Known rows, with every step that occurs
j y c: [ 3.75  1.78 -1.48 -1.94 -1.75  0.21  0.91  3.78 -0.27 -2.21 -1.30  1.90
  0.94 -1.12 -3.23  1.64]
q c r: [ 0.25  1.00 -3.49 -0.27  2.38  0.28 -1.15  1.88 -1.60 -1.05 -8.10  2.20
  1.12  1.68  0.79 -2.68]
e r c q: [-1.11 -3.96 -1.43  2.75  2.12 -4.07 -0.88 -4.97 -2.61  1.57  3.21 -2.11
 -1.41 -0.71  2.33 -2.49]
j y: [ 0.89  2.10 -0.15 -1.87 -1.55  3.25 -0.60  0.19  2.02 -1.26 -0.79 -0.85
  0.39  2.46 -0.89  0.60]
r j y: [-1.59  2.08  2.01 -3.38 -1.14  3.93 -0.14 -2.51  2.87  0.26 -0.36  0.27
 -0.22  0.57 -1.42  2.13]
r e: [ 3.82  1.02 -3.76  1.82  0.30 -0.11 -4.74 -0.12 -1.54  0.12 -4.75 -5.09
 -0.78  5.49  3.70  0.30]
q j y: [-0.53  2.40  1.55 -2.42 -1.34  3.46  1.20  1.83  2.92 -0.51  2.47 -0.08
  0.92  1.09 -0.47  1.77]
q j y c: [ 2.76  2.00 -0.28 -2.31 -1.58  0.40  2.18  4.88  0.41 -1.63  0.93  2.46
  1.34 -2.13 -2.95  2.46]
e r j: [-2.06 -1.53  0.53 -0.33  0.99  0.67 -1.32 -5.61 -0.06  2.27 -2.18 -2.50
 -2.42  1.10  2.80  1.96]
e r: [ 1.73 -1.58 -3.10  2.25  0.63 -0.76 -1.91 -1.69 -2.52 -0.17 -2.63 -5.07
 -1.94  3.71  4.62 -0.45]
q c: [-1.20  2.19 -1.41  0.53 -0.41 -0.04 -2.19  0.82  1.18  0.13 -4.26  0.82
  0.97  0.13  1.42 -1.16]
y j q: [ 0.34 -1.91  3.87  1.88  0.62  0.63  3.22  1.20  2.54  1.84  4.86 -1.15
 -1.78  2.26 -1.75  2.40]
y c r j q: [-1.89 -1.40  3.35 -0.08  2.01  0.69  2.98 -0.95  0.33  2.10  0.52  1.72
 -0.37 -0.52 -2.49  3.66]
j q c y: [-2.78  1.51  1.54 -0.63 -3.10  0.87 -1.26 -0.69  1.35 -1.01  1.09  1.38
  2.13 -2.79  0.12 -1.20]
y j q c r e: [ 3.20  2.29 -3.51  1.32  2.33 -0.40 -2.23  4.15 -3.13 -0.75 -4.93 -2.22
  0.18  3.09  2.35 -0.95]
c r: [ 1.79 -1.29 -3.31 -0.02  2.58  0.76 -0.86 -0.17 -1.47 -0.62 -7.41  0.55
 -0.24  4.45  0.60 -1.78]
j y c q: [ 1.63 -0.74 -1.37 -0.68  1.11 -1.65  1.11  1.70 -1.01 -0.16  3.38  1.26
 -0.15 -1.61 -2.29 -0.58]

Rows
[ 0.37 -0.77 -0.35 -1.42  1.28 -1.33  1.30  0.32 -0.62  0.60  3.60  1.82
 -0.42 -2.58 -2.55  0.17] | r j y c q
[-0.67 -2.31  4.05  1.88 -0.88 -0.54  2.75 -0.61  0.83  0.71  6.76 -1.42
 -1.10 -0.77 -0.75  1.08] | e r c y j q
[ 0.50  0.19  1.14 -1.07 -2.25  0.61 -0.03  1.14  2.66 -0.72  1.99  0.77
 -0.75 -0.74 -0.51 -1.98] | q c y j
[ 2.66  2.53 -4.12  1.46  2.29 -0.33 -3.13  3.21 -3.58 -0.83 -6.32 -2.39
  0.80  3.28  2.90 -0.83] | j q c r e
[-1.19 -1.85 -0.44  0.49 -3.25 -1.43 -2.69 -5.93 -1.35 -1.36  0.42 -1.30
  0.64 -2.00  2.33 -2.39] | e r c y
[-0.36 -1.65  4.38  1.00 -0.91  0.96  2.82  0.56  2.55  1.00  6.09 -0.63
 -1.04  0.60 -1.97  1.60] | c y j q
[-1.62  1.66  2.11  1.23  0.11 -0.04  1.26  3.18  2.01  0.92  1.38  1.12
  0.37 -1.18 -0.55  0.41] | y j q c
[-1.56 -1.65  0.52 -0.22 -3.62 -0.75 -2.65 -6.16  0.57 -0.89  0.12  0.41
  1.12 -1.86  0.63 -2.10] | r c y
[ 0.64 -0.92 -1.00 -0.97  1.53 -1.82  1.27  0.46 -1.96  0.26  3.76  0.58
 -0.75 -2.75 -1.35 -0.06] | e r j y c q
[-0.50 -1.55  0.75 -0.03  1.53 -1.46  2.38  2.04  0.77  1.88  5.17  1.29
 -0.04 -1.36 -0.05  1.20] | y c q j
[-3.90  1.83  2.12  0.84  0.56  0.01  0.36  0.09  0.64  1.60  0.00  0.49
  0.51 -2.36  1.06  1.48] | e r j q c
[-0.15 -2.82 -1.50  3.05 -0.25 -3.23 -1.94 -5.66 -2.50  0.28 -1.50 -2.86
 -0.82  0.18  3.38 -1.05] | e r c
[-3.74  1.34  1.90 -0.89 -2.66  0.74 -1.13 -1.89  0.37 -0.54  1.52  0.68
  1.47 -3.81  1.08 -0.69] | e r j q c y
[-2.39  1.95  1.28  1.46 -0.02  0.04  0.07  1.80  1.33  0.82 -0.56  0.97
  1.25 -0.90  0.18  0.59] | j q c
[-0.59  0.88 -1.63  0.35  2.66  0.31  0.46  2.58 -1.53 -0.57 -5.53  2.29
  1.23  0.96 -0.07 -1.46] | j q c r
[ 1.63 -2.36 -1.86  0.66  1.79 -2.90  0.54  0.51 -1.37  0.81  2.18  0.92
 -0.78 -0.82 -1.37 -0.80] | y c q
[-2.00  3.17  0.85 -3.96  0.01  3.73  0.11 -0.55  1.40 -0.65 -2.70  2.06
  0.80 -0.62 -1.53  0.76] | q c r j y
[ 3.72  0.74 -3.54 -2.01  1.40  0.47  1.05  3.95 -2.60 -2.66 -6.10  2.93
  1.08  0.83 -2.43 -0.72] | j y c r
[-0.90 -2.15  4.67  1.35 -1.11 -0.03  2.82 -0.78  2.14  1.04  6.58 -0.23
 -0.75 -0.65 -1.95  1.31] | r c y j q
[ 1.03 -2.26  1.12  0.17 -2.21 -0.95  0.11 -2.05  0.88 -0.59  3.34 -1.04
 -1.63 -0.68  0.41 -1.97] | e r c y j
